Each row was made from one small tree. Brackets hold a mark, then the marks that hang from it, in alphabetical order. Every link used is in the known rows. Write each row's tree.
Known rows:
(risor (zuvil (buda birog lene))): [-22.5  14.7 -25.7   7.1  20.2 -13.8   5.9  -6.0   6.3 -34.2  -2.1 -12.8
  -8.3  -8.8 -22.1  18.4 -25.7  47.5  13.5  44.1 -26.9]
(buda (birog bisir) (lene kofesi) (zuvil geren)): [ 28.7 -23.5   8.2 -37.8  63.3  10.8 -16.3  10.0  11.7 -27.5 -18.1  11.7
  -7.9   3.9 -42.2  -3.6   9.3 -19.7  39.6 -54.9  28.6]
(votubi (lene (buda birog zuvil))): [ -7.1 -27.9  -6.5  -2.0  -3.9   7.0  12.8  12.0 -16.8 -11.5  24.8  47.8
 -31.9 -26.9 -20.5  18.9 -15.3   5.3 -22.3  -7.5   7.6]
(votubi (lene buda kofesi)): [ 14.2  -0.5  -8.2   3.9 -47.0  17.0  38.3  46.2   6.9  43.6  25.4  -0.1
   8.8  12.4   6.3 -14.8   2.9   8.1  21.4  -8.7  15.9]
(zuvil (buda birog lene) geren): [-23.6  15.1 -43.7 -13.7  23.0 -12.4  17.9  11.5  -7.9 -17.6 -49.3   7.8
 -22.2  18.2  -1.2  -6.8 -29.6   3.5  11.2   5.2  38.3]
(birog bisir): [-16.5   6.1  16.9 -17.1  -1.8 -18.8 -19.2 -15.1 -25.2  -1.2  25.1 -25.5
  37.2 -35.3  45.6  16.1  61.0 -26.5  18.4  10.8 -41.5]
(lene (buda (zuvil geren)) kofesi votubi): [ 19.5 -14.2  38.6  11.8  -7.7  45.5  17.4 -13.1  39.8  14.8 -32.2  16.6
  16.0  39.9 -36.6  -8.0 -29.9 -28.0 -28.5 -44.7  33.9]
(molada (birog bisir)): [ 17.2  17.5  12.6 -10.6  18.9 -43.3 -32.2   3.9 -30.0 -13.4  20.5 -34.6
 -18.8 -25.7  26.2  -6.2  51.0 -23.7  -2.6  27.4 -38.4]
(votubi (lene (buda birog zuvil) kofesi)): [ 29.0 -25.2   2.7  -2.4 -13.3  27.8   8.6  31.4   6.6  13.6  27.1  36.7
 -28.4   1.8 -30.5 -10.9 -14.5  18.6  -8.1 -25.9  26.1]
(risor (zuvil (buda (lene kofesi votubi)) geren)): [  5.7  32.3  -8.3  18.6   4.4  14.4  32.2   0.1  66.9  -1.0 -49.7 -35.9
  27.4  51.7 -53.9  -3.1 -43.2  23.2  14.6  -6.6  12.1]
(geren zuvil): [-22.0 -13.0   0.4  -9.6 -10.5  -1.5  -2.0 -41.1  17.5  15.3  46.8  -9.5
  38.5 -26.8  34.2   7.2   3.1 -41.3  26.2  -1.7 -18.8]
(bisir birog): [-23.3 -14.5  12.2   8.2 -16.2 -18.0 -34.0  -4.3 -18.8   6.8  35.4 -22.9
 -16.4  -7.4  59.8  11.2  28.5 -20.9  -0.3  17.9 -17.5]
(buda birog zuvil): [  1.6 -22.3  10.8   7.5   2.7  -5.1 -37.9 -23.6 -19.2  -6.1  29.3  13.9
  -8.1 -36.7  14.9   8.7   3.6 -17.6   0.1   2.3 -10.8]
(buda birog): [  2.5  -5.6  -4.8  20.8 -23.2 -25.1 -29.1  -2.6 -39.6  23.8  19.4  -3.6
   2.3 -24.7  47.7  -9.7  21.8  -4.7   2.2  19.1 -21.3]
(molada birog): [ 14.5  14.6  -2.8  18.8 -11.1 -38.4 -19.0  10.2 -25.3  14.4  24.4 -30.9
 -24.5 -16.2  28.2 -16.3  10.1 -23.6   6.8  37.1 -19.8]
(lene buda): [-26.2  -9.3   9.1   2.9 -25.2   7.4  23.3  -5.2 -20.6  16.5  15.5   4.1
  15.5  -9.2  30.8   7.5   6.9 -14.4  -1.3  19.1 -18.4]
(risor (zuvil geren)): [-23.7  24.7  23.7   9.8  -3.3  -3.0   9.0 -43.2  -1.3   0.0  -1.1 -41.7
  71.4 -14.2  14.6  23.9 -26.8 -53.0  50.9  29.7 -23.5]
(lene kofesi): [ 20.1   4.9   9.0  10.9 -41.4   4.8 -10.3  12.1   1.6  50.8  27.7 -33.6
  33.4   3.2  40.7 -24.6  21.1 -12.8  45.6   1.0  -3.1]
(risor (zuvil (buda birog))): [-14.8  35.1   7.5  13.3  -3.1  -7.0 -15.7 -32.7  -4.3 -16.6   2.3 -25.1
  18.2  -7.1  14.4   9.1 -14.6  31.6 -11.2  59.0 -33.8]
(votubi lene): [-13.6   7.5 -26.3  10.8 -42.7 -25.5  12.8  21.5 -17.3  28.8  43.7 -14.9
  17.0 -33.7  32.4  14.0  18.1 -19.0  37.6   9.7 -11.9]

Which tree is each row?
[ 28.0 -30.0  31.1  -1.6  -2.0  38.1 -10.5   1.2   3.6   8.4  15.5  28.5
 -16.2   8.9 -13.5 -19.9 -10.7   8.9 -14.9 -18.0  15.6] => (lene (buda birog zuvil) kofesi)
[ 41.4 -29.6  47.6   0.3  15.0  26.4 -32.1  -4.3  11.0  -6.2  -9.2  32.3
 -22.0  14.8 -34.8 -10.5  35.8  33.4 -77.2 -42.2 -11.6] => (lene (buda (birog bisir) zuvil) kofesi votubi)
[-11.9  23.4 -20.3  26.6  22.9 -13.5  11.6 -14.1  24.2 -28.1 -59.9  -5.5
  -4.7  25.6 -48.6  13.9 -45.2  31.9 -27.9  13.6  -3.7] => (risor (zuvil (buda birog (lene votubi)) geren))
[ 28.3 -19.2 -22.6  36.4 -30.1  -8.2   4.7  38.5  29.1  45.3   4.4 -16.3
  -1.6  14.2 -17.3 -15.4  17.6  20.5  16.9 -31.9  -6.0] => (buda (lene kofesi votubi))
[-10.2 -31.1 -17.8 -10.3  41.7  -6.9   0.5  -4.4  -5.1 -26.0 -13.7  26.7
 -17.8 -17.5 -29.5  15.3 -32.5 -35.4  33.9 -26.1  27.9] => (buda birog lene (zuvil geren))
[ 42.1 -12.7  31.2  14.2  -9.6   9.6 -25.0  16.6  -8.5  22.5 -18.4  13.1
 -13.2  26.9  -2.3 -29.6  53.5  45.6 -75.5 -26.4 -22.4] => (lene (buda (birog bisir)) kofesi votubi)
[ 14.0  21.4 -18.9 -41.7  42.8   2.7   1.4  25.1   9.4 -19.4 -55.6  -8.2
 -13.5  41.3 -12.3 -26.6  12.9  20.6  16.2 -21.9  40.4] => (zuvil (buda (birog bisir) (lene kofesi)) geren)
[ 42.6 -15.3  15.6  44.6 -40.7  11.7 -11.8  25.9  -4.7  47.8 -15.6  17.4
 -20.1  36.2   1.7 -40.0  13.4  43.8 -63.5 -18.4  -1.0] => (lene (buda birog) kofesi votubi)
[ 13.6   9.6 -31.6  19.0 -22.5   1.7  17.6  31.9  47.5  24.7 -18.9 -17.0
 -15.5  40.7 -20.5 -18.3   6.1  48.0  -8.5 -16.7  12.5] => (zuvil (buda (lene kofesi votubi)))
[-16.5  41.7   3.8 -34.8  28.7  -7.9 -16.1 -22.1 -25.4 -28.8 -48.8  -9.0
   8.0  12.3  34.4  -6.3  23.5  -8.5 -23.2  13.0  13.8] => (zuvil (buda (birog bisir)) geren)
[-19.7  47.8   8.4   2.8  11.7   0.3  -3.5 -40.6  -4.2 -22.1 -37.2 -24.8
  31.3  11.4  10.0   4.7 -40.4  -2.2  -0.1  44.8  -1.9] => (risor (zuvil (buda birog) geren))
[-12.2 -12.3  13.1 -41.6  42.0   8.9  13.2  -3.5 -18.0 -45.3 -13.9  45.2
 -12.2 -13.4 -31.6  25.0  -1.8 -27.4 -21.8 -27.7  20.0] => (votubi (lene (buda (birog bisir) (zuvil geren))))
[ -2.8  -8.9  12.1  -4.6  19.9   0.6 -23.2 -32.0 -16.1  -9.9  -8.3  15.5
   7.3 -18.0   8.0   6.4 -22.1 -51.4   9.4 -10.0  20.7] => (buda birog (zuvil geren))
[ -6.5 -11.4 -22.5  12.7 -28.7 -11.3  17.9  34.9 -36.7  16.0  17.4  28.7
 -23.1 -16.5  11.7   0.0   1.4  16.3 -20.0   9.7  -1.7] => (votubi (lene (buda birog)))
[-20.4   2.1 -45.9  -4.1   7.1 -21.5   4.2  19.7 -11.5 -11.7 -11.8   5.4
 -35.3  -0.9   5.7  -2.8  -2.7  38.5   1.7  17.0   6.7] => (zuvil (buda birog lene))
[-24.7 -20.7  -1.3 -10.7 -12.4  16.3  38.8   4.0   4.6 -10.0  39.7  30.0
  -3.4 -27.2 -19.0  35.9 -14.3 -20.6   3.1  -4.9   3.4] => (votubi (lene (buda zuvil)))
[-17.7  13.4   3.2 -47.0  33.1  -0.8 -26.5 -46.1   8.1 -35.4   5.5   4.0
   3.2  -8.1  24.3   0.3  30.8  11.9 -36.7   3.4 -15.6] => (geren (zuvil (buda (birog bisir))))
[ 11.2 -18.1   6.9  -9.4 -22.0  34.4  31.7  24.2  27.5  16.2  38.6  16.9
  -0.7  -0.8 -28.0   3.8 -14.6  -4.2  19.5 -24.0  24.2] => (votubi (lene (buda zuvil) kofesi))
[-43.8  34.2 -19.0 -10.5  26.6   0.8  44.2 -23.3  29.4 -34.5 -32.5 -31.1
  35.0  11.4 -28.1  29.4 -50.0 -10.0  50.7  31.1   2.5] => (risor (zuvil (buda lene) geren))
